Each row was made from one small tree. The marks that hang from a mark follow it in brackets, in the order of their numbers. Every link used is in the known rows. Write each row's tree.
Known rows:
Q_701{Q_449{Q_646 Q_842}}: [ -3.3  23.6 -15.3  14.8  25.6  -4.7  -3.4 -17.8  -9.8  10.5  -2.2  23.6
 -12.5 -10.7  -6.9   5.6 -21.8  -9.6  12.5 -18.6 -15.5 -26.8   1.4]
Q_12{Q_627{Q_319 Q_449{Q_646} Q_596}}: [ 19.6 -14.8  10.2   7.1 -69.0 -14.3 -16.2  12.0   2.1 -28.1  48.2  12.6
 -19.5   8.2  16.5 -17.7 -11.9  31.7   0.1  24.1  35.6  46.9  -8.9]
Q_596{Q_627{Q_449{Q_842}}}: [-22.0  -6.7  -7.2 -14.5  13.8   9.6  27.2 -20.9  22.1  -1.1 -32.8   7.4
  -2.6  -9.3  -8.5  23.9 -33.0 -21.6 -12.7   8.4 -22.7 -69.6   4.7]
Q_12{Q_627}: [ 19.9  -7.6 -26.3  -4.0   3.5  -7.6   0.3  -2.0   2.6   5.7  -4.9   8.9
 -15.8 -11.2   7.7  10.9 -26.9  13.3  11.4   7.3   6.3 -22.3   1.1]
Q_701{Q_449{Q_842{Q_319{Q_596{Q_627}}}}}: [  1.6   2.3  -5.9  -9.9  38.3 -22.0  65.2  66.9  -4.7  40.4   3.4  13.9
   5.9  20.3 -27.3  26.2   9.9 -14.7  -5.9  -6.5 -39.2  19.4 -14.9]
Q_646{Q_449}: [  4.8 -12.6 -32.6 -13.9  -6.1  -1.4 -19.7 -38.2   8.0  11.5 -20.6   7.3
   8.8 -12.4   1.1   4.3  -4.4  24.0  16.4   4.1  -8.7 -16.9   9.8]
Q_701{Q_449{Q_627{Q_12} Q_842}}: [ -6.7  29.7  25.5  19.4  57.6  17.3 -11.8 -13.8 -14.9  20.8 -12.8  -1.8
  -2.3 -14.5   3.5   8.1  -7.7 -28.4  -5.9 -46.5  -2.2 -29.2  -1.7]
Q_701{Q_449}: [  4.5   8.5 -27.0   8.2   8.7   0.1  25.2 -21.4   1.8  -0.9 -19.2   1.9
   3.2   4.5  -8.3   4.4 -12.1  14.9   5.9  -3.5  -5.1 -30.4   3.5]
Q_842{Q_319{Q_596 Q_627{Q_449}}}: [-12.7 -37.7 -17.5 -24.8 -18.6 -13.5  26.5  40.0  15.8   6.1 -11.4  -9.4
  -5.1  21.3 -28.0  24.4   0.9   1.0 -16.3  17.8 -14.8   8.8   3.7]
Q_319{Q_596 Q_627{Q_12}}: [  9.6  -6.6   1.5 -10.0   5.9 -11.5  22.6  53.7   0.1  17.0  17.2  -5.7
  -1.6  33.2 -19.2   9.0 -13.6   1.5  10.8   3.0  -0.2 -33.6  -7.9]
Q_319{Q_627{Q_12}}: [ 11.6   2.5  -2.2  -4.9   9.5   1.8  16.4  25.1  -3.0  -8.2  -9.1  -1.0
  -2.9  11.8  -7.2  14.1 -21.5   5.3  14.8   8.2  -1.7 -43.7  -8.0]
Q_842{Q_319}: [ -5.0 -23.0 -18.0 -11.3  -7.1  -2.5   6.2   3.2   0.2 -12.5 -23.3   0.5
   0.5  -4.8  -0.9   9.2  15.1  15.9   7.3  20.2 -19.7  27.9   2.7]
Q_596{Q_627}: [ 10.9  -4.5 -26.0  -9.8   6.6  -0.4  48.0  11.2   9.6  -2.2 -18.2   6.5
   8.3   9.3  -9.0  16.7 -20.3   8.6  18.5  19.5 -27.1 -43.2   1.4]
Q_646{Q_449{Q_842}}: [ -8.0  -6.6 -17.5 -19.4  20.3  -1.2 -28.8 -36.7   6.8  27.6 -23.6  17.8
   2.5 -23.5   1.5  12.2  -9.3  -1.7   8.9  -6.4 -17.6 -25.3   6.1]
Q_596{Q_319 Q_627{Q_12 Q_449{Q_701 Q_842}}}: [-21.4   5.5  16.1  -7.1  29.1   5.6  14.2  15.1  10.5   3.9   2.4 -11.8
  12.3   1.3  -1.6  -5.9  20.4 -37.8 -28.7   8.2 -14.5 -16.5  -8.1]
Q_12{Q_627{Q_449{Q_701 Q_842} Q_596{Q_319}}}: [  1.6 -17.6   4.6 -13.5   0.4 -15.8  -6.3  27.6  13.6  15.5  25.8   0.6
  -2.8  -4.2   9.1 -10.0  22.4 -25.4 -34.7  10.6  14.7  37.4  -4.4]
Q_330{Q_701{Q_449{Q_627 Q_646 Q_842}}}: [ -7.1  42.5  -4.6  16.8  49.3  17.6  -7.9 -35.8 -21.4  17.1 -23.6   6.3
 -13.3 -19.4  -1.9  16.1 -18.8 -10.1  14.6 -43.9  -4.3   2.6   7.2]
Q_12{Q_627{Q_319 Q_449}}: [  0.8 -16.4  -2.8  -3.1 -33.4  -0.6  -5.5 -14.0   9.6 -14.7   1.9  -3.7
 -13.4  -2.0  13.4  -1.1 -18.8  21.4 -13.6  22.9  23.2  -0.2  -2.4]
Q_842{Q_319 Q_449{Q_627{Q_596} Q_701}}: [ 13.7 -18.3   8.1  -0.1 -38.5  -2.5  -2.0   8.3  16.2 -18.1  -4.9 -26.2
  19.5  -7.7   4.9 -18.8  40.7   2.3 -11.6  -1.5 -21.9  48.4  19.8]
Q_646{Q_449{Q_701 Q_842{Q_319}}}: [ -6.5 -13.3 -19.8 -18.8  17.0 -11.6 -24.6 -15.1  -6.0  19.1 -28.7   8.5
  20.6 -32.2   2.4   0.8  42.5  -5.8   5.3   8.5 -22.6  31.8  -0.3]
Q_646{Q_449{Q_627}}: [  6.5  -8.4 -21.5  -9.2  15.5  10.1 -29.9 -34.0   4.4  26.1 -25.5  -1.2
  12.3 -19.2   3.4  10.9  -2.4   7.5  15.8 -18.5 -14.8  -5.6  19.6]
Q_12{Q_627{Q_319 Q_449{Q_646 Q_842} Q_596}}: [  6.1  -8.0  25.7   2.3 -42.0 -14.4 -24.3  14.3   0.0 -12.3  44.5  23.0
 -24.3  -2.1  16.6  -9.3 -16.1   5.3  -6.9  13.5  26.5  37.1 -12.6]
Q_627{Q_12 Q_319{Q_596} Q_449{Q_701 Q_842}}: [-31.8  -7.2  38.3  -0.4 -18.1  -2.4 -14.1  -3.7   4.3   1.3  21.4 -21.1
  14.2  11.9   1.6 -31.7  29.8 -19.0 -25.0  12.4  22.6 -14.5  -7.5]
Q_330{Q_701{Q_449{Q_627}}}: [  0.8  25.7 -16.6  10.5  32.0  22.7  21.5 -40.1  -9.9   5.8 -40.0 -14.9
   2.9  -4.3  -2.8  16.0  -8.8  14.2   6.8 -27.0   7.4  -2.3  10.1]

Write each row's tree:
[  9.6   4.0  28.5   7.1  -8.2  -6.1 -15.3  35.4 -17.0   2.0  31.9   6.8
  21.5   4.5  11.3 -23.5  34.4 -17.9  16.0   6.1  -4.3  49.3  -0.2] -> Q_449{Q_627{Q_319 Q_596} Q_646 Q_701 Q_842}
[ 18.6 -20.4   5.8  -0.3 -59.6 -14.1   7.5   9.1   8.9 -25.7  25.4  -7.7
   9.5   7.9  15.7 -26.0  19.1  21.4 -12.4  37.6  41.6  30.7  -9.8] -> Q_12{Q_627{Q_319 Q_449{Q_701} Q_596}}
[ -2.4  -7.8  49.9  -2.0  17.1   5.7 -20.0  35.7 -15.8   1.1   9.2   1.8
  -0.3  -9.3  13.4   3.4  29.2 -19.4  -6.7 -17.2  -1.5  61.9  -9.7] -> Q_449{Q_627{Q_12 Q_596} Q_842{Q_319}}
[ 11.4 -27.7  -3.0 -14.2 -26.8 -11.4  -1.0  27.1  20.7   0.5  33.1  -0.9
 -15.8  10.8   7.9  -1.8   2.9   9.4 -29.3  12.3  18.7  52.6  -1.0] -> Q_12{Q_627{Q_449 Q_596{Q_319}}}
[  3.1  -4.3 -22.8   8.7 -43.6 -10.0 -23.0 -21.1   9.8 -31.2  -6.0 -11.6
   0.6 -18.4  -0.1 -25.2  20.6  13.0   5.9  10.8 -32.5  20.4  18.1] -> Q_842{Q_319 Q_449{Q_646 Q_701}}
[ -2.5  -9.6  27.7  -0.8 -24.2  -7.3   4.5  31.3  -4.7   3.6  38.2 -12.4
   8.5  36.0   1.4 -22.3  17.5  19.1   2.7  15.9  13.3  15.1 -11.7] -> Q_627{Q_12 Q_319{Q_596}}
[-11.9 -19.8  26.5  -4.6 -32.4   4.6 -10.2   6.8  17.0 -21.4  31.6 -14.4
  -2.1  19.6   7.9 -20.6  21.1   7.9 -31.8   9.4  21.5  40.6  -4.1] -> Q_627{Q_12 Q_449 Q_596{Q_319}}
[-13.7  28.8 -12.4   1.1  37.2  10.9  24.4 -41.0  -7.6   7.1 -38.7   4.0
  -5.7  -8.0  -4.3  17.1 -15.2   5.3   0.7 -14.7   4.1 -23.4  -3.4] -> Q_330{Q_701{Q_449{Q_842}}}
[ 11.2  33.0   5.7  35.4  22.4  12.4 -23.6 -16.3 -22.4  -2.0  10.3  -1.2
  -7.7  -6.9   3.0  -6.9  -9.4   0.2  16.3 -40.7   5.2  -5.0   2.7] -> Q_701{Q_449{Q_627{Q_12} Q_646}}
[ 20.6 -17.6  -1.8  -9.3 -18.0 -23.9  12.1  49.9  -1.8  26.0  39.6   1.3
  -4.2  26.2   1.8  -4.2  -2.5  20.4   5.6  18.8  11.0  27.8  -8.6] -> Q_12{Q_627{Q_319{Q_596}}}
[-11.3 -10.6   4.7 -12.8   4.2   7.2   4.4  25.6  12.1  -5.5   2.2 -15.0
  -8.3  18.8  -9.8  10.5  -4.3  -6.7 -25.8   7.3  -3.7  -2.9  -2.9] -> Q_596{Q_319{Q_627{Q_12 Q_449}}}
[ -8.7  38.0 -15.1  12.5  28.1   6.0   4.8 -41.6 -15.6   2.2 -18.3  15.0
 -16.6 -11.7  -3.4   9.1 -21.4   7.1  16.2 -20.3   3.1  -8.5  -2.8] -> Q_330{Q_701{Q_449{Q_646 Q_842}}}
[-20.3  -4.2  -1.0  10.9 -21.5  14.1 -19.1 -58.8   9.8 -34.8 -19.5 -24.4
   8.4 -13.9   6.9 -25.3   8.0  -0.8 -11.6  12.7  26.4 -53.1   5.8] -> Q_627{Q_12 Q_449{Q_701}}
[ -2.8   3.2  -7.3   3.3  -5.8  -2.0 -13.6  24.3   0.2 -14.1  19.4 -12.2
  -0.5  10.7  -8.9 -13.4  15.0 -13.2  -8.3  11.6   0.8   7.1  -2.0] -> Q_596{Q_319{Q_627{Q_12 Q_449{Q_646 Q_701}}}}
[  8.7 -10.7  29.7 -15.7  -1.9  -1.3 -20.5  20.1  -3.2  29.2  15.2  12.2
  20.1   1.4  12.0   0.4  22.2   1.6   3.5  -7.2  -6.1  55.6  -1.9] -> Q_646{Q_449{Q_627{Q_319 Q_596} Q_842}}
[-11.2  33.2  -2.0   4.9  58.6  22.8  13.0 -37.6 -12.2  22.0 -43.6  -4.8
  -3.6 -14.7  -2.2  24.4 -13.1 -12.6  -0.1 -37.9  -2.0 -12.5   6.0] -> Q_330{Q_701{Q_449{Q_627 Q_842}}}
[ -1.5  28.0  -4.1  18.5  48.0   7.4 -14.9 -13.4 -15.3  24.5  -8.5  14.8
  -8.5 -17.7  -4.5  12.8 -18.4 -26.4  11.0 -42.1 -22.3 -17.0  11.3] -> Q_701{Q_449{Q_627 Q_646 Q_842}}
[  0.5  -5.6  -5.1  -5.5 -19.6 -12.2   4.2  15.9   7.1 -13.8   4.3  12.5
   0.4   0.3 -12.1   0.3  -7.5 -22.9   1.1  15.0   2.6 -25.8   0.6] -> Q_319{Q_627{Q_449{Q_646 Q_701 Q_842} Q_596}}
[-22.7 -20.3  11.0 -13.1 -23.4   4.2  -4.8 -28.1  21.9 -13.0  -9.3   5.7
  -6.2  -5.3   1.5   2.0 -12.3 -10.3 -19.9   6.6   7.7 -27.5   5.9] -> Q_627{Q_449{Q_842} Q_596}
[ 12.7   6.8  21.6   1.4  -9.1   2.8  41.1  36.8  -6.8 -17.3  14.6  -1.0
  14.3  26.5   6.3  -5.3   1.7  20.6  14.7  27.8  -6.1  -3.9 -20.8] -> Q_596{Q_627{Q_12 Q_319}}
[  3.7  31.0 -30.9  18.0   1.0   6.2  11.6 -45.0 -14.4 -13.6 -14.8   4.7
 -10.7  -0.1  -5.1   1.3 -16.9  33.1  23.7  -9.7  12.2   0.4   0.8] -> Q_330{Q_701{Q_449{Q_646}}}
[  2.1   8.1   6.6  14.4  19.4  15.7 -18.6 -16.8 -10.2  -4.7 -13.0 -23.1
  19.8 -13.7   9.7 -15.7  20.4 -13.2  10.8  -9.7   7.9 -25.9   8.5] -> Q_449{Q_627{Q_12} Q_701}
[ 16.1   5.7  26.9  20.2 -15.5   6.4 -31.2   9.3 -13.2 -14.4  34.6   2.4
  -4.7   2.4  12.6 -17.2   2.7   4.9  21.4 -18.6  15.2  24.0   2.2] -> Q_449{Q_627{Q_12 Q_596} Q_646}
[-13.4   2.0 -21.9  -4.0   5.1  -3.5  -7.8 -10.1   5.5  -6.4 -22.2   7.3
  -3.7 -14.1 -15.1   9.1 -18.9 -30.9   2.3   8.7 -12.1 -60.2   7.2] -> Q_319{Q_627{Q_449{Q_646 Q_701 Q_842}}}
[ -3.8  -8.6 -30.5  -3.6 -21.2   0.6  -1.9 -12.2  12.2 -19.7 -15.7   6.4
 -16.5   0.0 -15.2  16.8 -39.8   3.5   8.2  11.0  -8.2 -46.7  10.7] -> Q_319{Q_627{Q_449{Q_646}}}
[ 21.0  14.9  46.9  22.1 -11.3   5.9  17.3  33.8 -18.6  -9.6  35.3  -9.0
  16.1  28.2  10.4 -18.9  25.4  19.0  -1.7 -11.9  24.6  51.9 -15.9] -> Q_701{Q_449{Q_627{Q_12 Q_319 Q_596}}}
